Each row comes from the steps of one walk. Every step used is in the known rows, and no mark comes twice. Write the walk behind each row, first mark first.
Known rows
fedot-zitilam-vuvugeb-soziz: -2.655  1.455 -0.372 -0.049  0.325 -1.311 -4.366 -2.217  2.672 -3.544 -0.159 -1.981  0.563 -2.723 -2.673 -1.430
gekaram-vuvugeb: -1.229  1.297 -0.489  0.047  1.482  0.349 -2.010  0.465 -0.022  1.241 -0.568 -2.266 -1.326 -2.700 -2.062  0.980
fedot-zitilam: -0.549  1.764 -0.480 -0.543  1.826 -1.913 -2.074 -2.245 -0.065  0.047 -2.245 -1.756 -0.708 -2.295 -3.524 -0.444
zitilam-kezun-soziz: -2.241 -0.218 -0.562  4.273 -0.669 -0.036  0.313  0.320 -0.636  2.436 -0.435 -0.415 -1.754 -1.208 -1.178 -0.644
fedot-zitilam-kezun: -0.547  0.345 -1.051  1.458 -0.684 -0.219 -1.056 -2.926  1.134  0.336 -1.153 -0.051  0.296 -0.681 -3.249  0.244
kezun-soziz: -2.403  1.116  0.099  2.266  1.628 -1.534 -0.768  0.903 -1.889  2.214 -1.494 -2.059 -2.783 -2.658 -1.582 -1.313
zitilam-vuvugeb-gekaram: -3.921  0.162  0.867  1.185 -2.480 -2.382 -3.368 -3.011  2.697  1.055 -0.198 -2.394 -1.855 -2.906 -0.303  1.601
soziz-vuvugeb-zitilam: -4.306  0.300  1.247  0.233 -1.601  1.412 -4.292 -2.193  0.981 -0.482 -1.615 -2.194 -1.293 -2.534 -2.016  1.090
soziz-vuvugeb: -1.887 -0.032  1.653  0.876 -0.935  0.718 -2.556 -1.666  1.825  1.356 -0.751 -2.611 -2.084 -3.298 -0.384  0.964
vuvugeb-zitilam-fedot: -6.998 -1.286  0.676  1.766  3.509 -2.011 -3.221 -0.316 -1.714 -0.988 -2.459 -0.849 -2.962 -2.924 -2.094  0.734
fedot-zitilam-vuvugeb: -0.574  1.343  0.504  0.098  0.722  0.752 -3.168 -2.787  1.260 -0.657 -1.595 -1.559  1.222 -3.476 -1.948 -0.130
gekaram-begok: -0.673  0.158  0.591  1.321  2.204 -1.702 -1.385 -1.789  1.271  0.773 -1.292  0.010 -3.004 -4.488 -2.532 -0.872
fedot-zitilam-kezun-gekaram-begok:  1.978 -0.624 -0.987  3.175  3.269 -2.144  0.404 -1.925  3.128 -2.474 -0.826  3.490 -0.748 -2.003 -2.843 -0.829
begok-gekaram-vuvugeb-soziz: -1.133  1.592 -1.204 -1.149  2.191 -3.372 -1.543 -1.427  3.044 -2.498  1.223 -2.446 -4.284 -1.457 -0.991  0.337
begok-gekaram: -0.936  0.979  0.845 -0.218  1.935 -3.537 -0.199 -3.589  1.594  1.326 -1.332 -1.964 -5.453 -2.436  0.135  0.525
fedot-zitilam-vuvugeb-gekaram: -1.306  1.033 -0.158 -0.270 -1.854 -2.497 -3.523 -4.201  2.771 -1.061 -0.634 -2.036  0.672 -2.171 -2.182  1.324
begok-gekaram-vuvugeb:  0.920  1.469 -0.435 -0.989  2.408 -1.463 -0.406 -2.086  1.862  0.238 -0.228 -2.140 -3.624 -2.332 -0.267  1.686

Write each row's walk
-1.447 -0.476  0.781  1.528 -1.353 -2.405 -2.938 -3.653  4.310 -0.471  0.320 -0.060 -1.628 -4.338 -1.147  0.886 => zitilam-vuvugeb-gekaram-begok
-3.344  0.983 -1.280  1.057  3.789 -3.416 -2.003  2.816  1.854 -2.738  0.830 -1.490 -3.195 -2.003 -1.660 -0.519 => kezun-gekaram-vuvugeb-soziz
-1.646  0.505 -1.244  0.373 -0.576  0.855 -0.896 -3.471  2.170 -1.567 -0.070 -0.094 -1.856 -0.045 -1.578  2.413 => begok-gekaram-vuvugeb-zitilam-kezun
-3.281  1.409 -1.432 -0.168  1.180 -1.685 -3.214  1.154  1.285 -1.556  0.800 -2.656 -1.906 -2.049 -2.792 -0.130 => gekaram-vuvugeb-soziz
-0.680  0.842 -1.873  1.776  0.003  1.167  0.180 -1.474  0.439 -1.408  0.175 -0.204 -1.438  0.443 -1.509  1.271 => begok-gekaram-vuvugeb-zitilam-kezun-soziz
-1.196 -1.022  0.501  4.331 -2.692  2.347 -0.411 -0.313  1.381  1.479  0.421 -0.934 -0.508 -1.347  0.178  0.337 => zitilam-kezun-soziz-vuvugeb
-3.742  1.598 -0.925 -0.606  0.821  1.210 -3.634 -0.150 -0.772 -0.642 -1.467 -1.941 -0.639 -2.095 -3.855  1.095 => gekaram-vuvugeb-zitilam
 1.408 -0.064 -0.564  2.946 -1.942  2.165 -0.830 -1.522  1.372 -0.704  0.018 -0.470  1.903 -0.536 -1.698  0.024 => fedot-zitilam-kezun-soziz-vuvugeb
-4.371 -1.407  0.830  3.335 -1.378  1.171 -2.156 -1.085  2.733 -1.491 -0.725  0.645 -1.504 -0.970 -0.623  1.529 => soziz-vuvugeb-zitilam-kezun-gekaram
-0.723  0.587 -3.007  1.823  2.186 -2.050 -1.348  0.952  3.110 -4.812  1.339  0.559  0.330  0.290 -3.271 -0.160 => fedot-zitilam-kezun-gekaram-vuvugeb-soziz
-1.220 -0.472 -1.064  3.456  1.665  0.178  0.129  1.421  1.721  0.192  0.279  0.619 -1.539 -1.216 -0.542  1.461 => zitilam-kezun-gekaram-vuvugeb
-4.876  0.147 -0.860  3.428 -1.329  0.839 -1.276 -0.341 -1.493  0.603 -1.296 -0.114 -1.046 -0.333 -2.967 -0.576 => vuvugeb-zitilam-kezun-soziz
 0.611 -1.928 -0.332  4.401 -3.972 -0.839 -0.530 -2.293  4.427 -0.540  1.879  0.955 -0.839 -1.446 -1.016  1.202 => zitilam-kezun-soziz-vuvugeb-gekaram-begok
-5.013 -1.278 -0.439  2.290  6.535 -1.671 -2.206  2.877 -1.116 -3.256 -1.362  0.179 -2.317 -2.707 -1.333  1.711 => kezun-gekaram-vuvugeb-zitilam-fedot
-5.711 -2.139  1.686  1.812  1.573  0.318 -3.993 -0.948  0.264 -1.916 -1.457 -1.213 -1.807 -3.058 -0.784  1.895 => soziz-vuvugeb-zitilam-fedot
-3.654  0.186 -1.390  1.354 -1.570  2.742 -2.500 -0.903  0.354 -0.361 -0.533 -0.314  0.369 -0.603 -3.461  1.821 => gekaram-vuvugeb-zitilam-kezun
